Each row comes from the steps of one walk. Every step used is in the known rows, and no mark comes twice. Write the walk behind each row, first mark first.
Known rows
N/U/M/F: [ 0.22  0.09  0.26  0.10 -0.01 -0.03  0.18  0.03  0.21 -0.02 -0.03  0.04
 -0.06 -0.35  0.07  0.08  0.26 -0.18 -0.34 -0.15  0.32]
M/U/N: [-0.06 -0.60 -0.05  0.14 -0.13 -0.40 -0.05 -0.09  0.18 -0.08  0.07  0.04
 -0.35  0.09  0.14 -0.24  0.09  0.36 -0.20  0.62 -0.21]
N/U: [ 0.13  0.15 -0.57  0.21 -0.32 -0.06  0.10 -0.05  0.25  0.00  0.01  0.10
  0.04 -0.41  0.12  0.03  0.07  0.22 -0.29 -0.04  0.14]
J/N/F: [-0.18 -0.34  0.09 -0.15  0.00  0.00 -0.10  0.07  0.14 -0.31  0.15 -0.01
  0.17 -0.20  0.11 -0.21 -0.12 -0.31  0.04 -0.03 -0.01]
M/U/P/J/N/F: [-0.21 -0.51  0.35 -0.15  0.13 -0.01  0.12  0.14 -0.02 -0.04 -0.15 -0.14
  0.12  0.12  0.02 -0.46  0.27 -0.22  0.03  0.11 -0.09]
P/J: [-0.02 -0.17 -0.08  0.30 -0.04  0.30 -0.14  0.20 -0.04  0.06  0.03  0.11
  0.08 -0.05  0.04  0.04 -0.04 -0.14  0.27  0.09 -0.10]
U/M/F/P/J/N: [-0.19  0.10  0.20  0.23  0.07 -0.02  0.29 -0.03  0.11 -0.04  0.27  0.17
  0.44  0.22 -0.05 -0.12  0.19 -0.26 -0.10 -0.13 -0.11]
N/U/M/F/P/J: [-0.13  0.24 -0.03  0.28 -0.04  0.15  0.19  0.12 -0.07  0.05 -0.15 -0.11
  0.29  0.05 -0.11  0.17  0.31 -0.08 -0.06 -0.10 -0.04]
N/J/M/F: [ 0.19  0.29  0.07 -0.17  0.21  0.12 -0.42 -0.06 -0.04  0.13  0.10 -0.28
 -0.08 -0.21 -0.13  0.10 -0.01 -0.55  0.16 -0.11  0.29]
J/M/U: [ 0.06  0.18 -0.19 -0.24 -0.17 -0.36  0.17 -0.32 -0.06  0.22 -0.05  0.03
 -0.41 -0.15  0.17 -0.11  0.36  0.04  0.09  0.23  0.09]
J/N/U/P/F: [ 0.02 -0.23  0.11  0.03  0.19 -0.26  0.48  0.17  0.17  0.09  0.04 -0.11
  0.02 -0.09  0.06 -0.01 -0.09  0.10 -0.30 -0.11  0.22]
P/F/M/U: [-0.17  0.11  0.04 -0.22 -0.29 -0.43  0.46 -0.16 -0.17  0.04  0.01  0.09
 -0.41 -0.23  0.35  0.12  0.24  0.16  0.15  0.29  0.07]
P/F/N/J: [ 0.03 -0.13  0.00  0.08  0.04  0.19 -0.42 -0.14 -0.09  0.09  0.02  0.12
  0.04  0.18 -0.04 -0.22 -0.53 -0.07  0.09 -0.36  0.02]
M/J/N/F: [-0.24 -0.31  0.10 -0.12  0.17  0.20 -0.06  0.15  0.16 -0.12  0.19  0.01
  0.24 -0.03 -0.08 -0.19 -0.21 -0.18  0.08  0.02 -0.16]
U/P: [ 0.20 -0.43  0.23  0.07  0.17  0.00 -0.02  0.33 -0.04 -0.24  0.01 -0.11
  0.10 -0.05  0.06  0.02 -0.03  0.21 -0.17  0.02 -0.12]
J/M/F/N/U: [-0.09  0.53 -0.38  0.07 -0.03  0.02  0.08 -0.39  0.45  0.03 -0.06  0.12
 -0.15  0.02  0.15 -0.14 -0.09 -0.02 -0.39 -0.10  0.24]
N/J: [ 0.32 -0.18 -0.18  0.10 -0.14  0.19 -0.54  0.05 -0.22  0.05  0.10  0.00
  0.21 -0.22 -0.14 -0.08 -0.14 -0.05  0.14 -0.24 -0.01]
F/N/U/P: [ 0.09 -0.12 -0.07  0.16  0.06 -0.01  0.18  0.01  0.23 -0.13 -0.20  0.08
  0.08  0.19  0.09 -0.24 -0.05  0.46 -0.53 -0.11 -0.04]
J/M/F: [ 0.01  0.31  0.08 -0.15  0.23  0.01 -0.17 -0.03  0.13 -0.04  0.18 -0.21
 -0.19 -0.27  0.08  0.21 -0.01 -0.51  0.11  0.05  0.28]
F/M/U/P: [ 0.09 -0.19  0.29 -0.17 -0.06 -0.31  0.36  0.09 -0.20 -0.14 -0.15 -0.04
 -0.14  0.01  0.17 -0.04  0.40  0.41 -0.16  0.25 -0.13]
N/U/M/F/P: [-0.10  0.33 -0.05  0.12 -0.09 -0.16  0.22 -0.01  0.02 -0.24  0.04 -0.16
  0.28 -0.17  0.02  0.27  0.26  0.05 -0.34 -0.18  0.01]

Which walk is each row?
[ 0.11 -0.28  0.20  0.04  0.18  0.18 -0.34 -0.02 -0.15  0.09 -0.08  0.01
  0.09  0.31 -0.11 -0.26 -0.46  0.03 -0.02 -0.38 -0.01]
U/P/F/N/J
[-0.31  0.23 -0.16  0.18  0.07 -0.07 -0.10  0.07 -0.01 -0.41  0.32 -0.34
  0.33 -0.21  0.16  0.29  0.01 -0.12 -0.10  0.02 -0.17]
M/F/P
[ 0.18 -0.33 -0.05 -0.04 -0.28 -0.19 -0.35 -0.12 -0.20  0.09 -0.08  0.02
 -0.15  0.15 -0.19 -0.19  0.09  0.30  0.03  0.25 -0.13]
F/M/U/N/J
[ 0.26  0.01 -0.02  0.14 -0.05  0.22  0.32  0.12  0.12  0.30 -0.08  0.36
  0.06  0.02 -0.27  0.12  0.00  0.44 -0.17 -0.14 -0.05]
N/U/M/J
[-0.29 -0.08  0.06  0.13  0.12  0.03  0.01 -0.15  0.22 -0.16  0.13  0.27
 -0.17  0.18  0.33 -0.07 -0.65 -0.02 -0.02 -0.11  0.00]
P/F/N
[ 0.11  0.22 -0.18 -0.25 -0.16 -0.20 -0.09 -0.51 -0.14  0.34 -0.16  0.10
 -0.33  0.18  0.02 -0.39  0.21  0.05  0.06  0.00  0.06]
F/N/J/M/U
[ 0.23  0.16  0.12 -0.31  0.21  0.06 -0.23 -0.17 -0.17  0.25 -0.22 -0.04
 -0.16  0.39 -0.24 -0.07 -0.33 -0.08  0.18 -0.36  0.21]
U/P/F/N/J/M
[-0.08  0.21 -0.09 -0.02 -0.03  0.28  0.11  0.17 -0.04 -0.01  0.21  0.27
  0.05  0.03 -0.10  0.39 -0.24  0.33  0.24  0.17 -0.28]
F/M/J
[-0.17  0.16  0.03 -0.08  0.07  0.20  0.26  0.23 -0.07  0.09  0.19  0.17
 -0.07  0.02 -0.08  0.49 -0.38  0.24  0.33  0.14 -0.14]
P/F/M/J
[-0.14  0.32 -0.26 -0.14 -0.16 -0.25  0.24 -0.27 -0.21  0.28 -0.18 -0.07
 -0.21  0.11  0.04 -0.06  0.48  0.05  0.21  0.22 -0.06]
F/P/J/M/U
[ 0.16  0.08  0.12 -0.14  0.24  0.03 -0.47 -0.04  0.06  0.10  0.07 -0.31
 -0.17 -0.02 -0.22  0.05 -0.07 -0.43  0.08  0.08  0.23]
U/N/J/M/F
[ 0.20 -0.17  0.21 -0.24  0.12 -0.31  0.25  0.00 -0.13  0.10 -0.21 -0.17
 -0.24  0.08  0.04 -0.17  0.38  0.23 -0.12  0.17  0.00]
J/M/U/P
[ 0.09 -0.39  0.23  0.24  0.19  0.28 -0.02  0.40 -0.12  0.03 -0.14 -0.06
  0.15  0.15 -0.06 -0.03  0.06  0.02  0.11  0.08 -0.16]
U/P/J
[-0.29 -0.03  0.09 -0.12  0.01 -0.02  0.18  0.10 -0.09 -0.27  0.07 -0.05
  0.48  0.18 -0.17  0.06 -0.01  0.12 -0.04 -0.17 -0.29]
U/M/J/N/F/P
[-0.14  0.52 -0.34  0.14  0.00  0.16  0.09 -0.32  0.40  0.17 -0.17  0.13
 -0.13  0.15  0.07 -0.17 -0.03 -0.10 -0.27 -0.07  0.21]
P/J/M/F/N/U
[-0.25  0.06 -0.26  0.31 -0.09  0.17 -0.05  0.17 -0.17 -0.10  0.03 -0.07
  0.34  0.10 -0.01  0.19  0.03  0.03  0.21  0.03 -0.30]
F/P/J
[ 0.11  0.27 -0.15 -0.11 -0.01  0.16 -0.07 -0.01 -0.08  0.23 -0.12  0.07
 -0.17  0.07 -0.12  0.18 -0.02 -0.23  0.43  0.01  0.14]
P/J/M
[ 0.18 -0.10  0.52  0.06  0.12  0.02  0.02  0.13  0.10 -0.14  0.10  0.04
 -0.06 -0.30  0.10  0.13  0.10 -0.33 -0.13 -0.10  0.23]
U/M/F
[ 0.28 -0.52 -0.11  0.15 -0.10  0.04 -0.64  0.07 -0.06  0.01  0.05 -0.04
  0.06  0.09 -0.27 -0.15 -0.25  0.15  0.01  0.06 -0.12]
U/N/J
[-0.13  0.07  0.10 -0.37 -0.30  0.04 -0.02  0.15 -0.17 -0.45 -0.11  0.04
 -0.09 -0.27  0.15  0.36 -0.08 -0.03  0.31  0.07  0.02]
N/F/M
[-0.07  0.46 -0.29 -0.10 -0.04  0.07  0.00 -0.04 -0.18  0.11 -0.10 -0.07
  0.03  0.18 -0.16  0.30  0.03 -0.10  0.38 -0.04 -0.01]
F/P/J/M
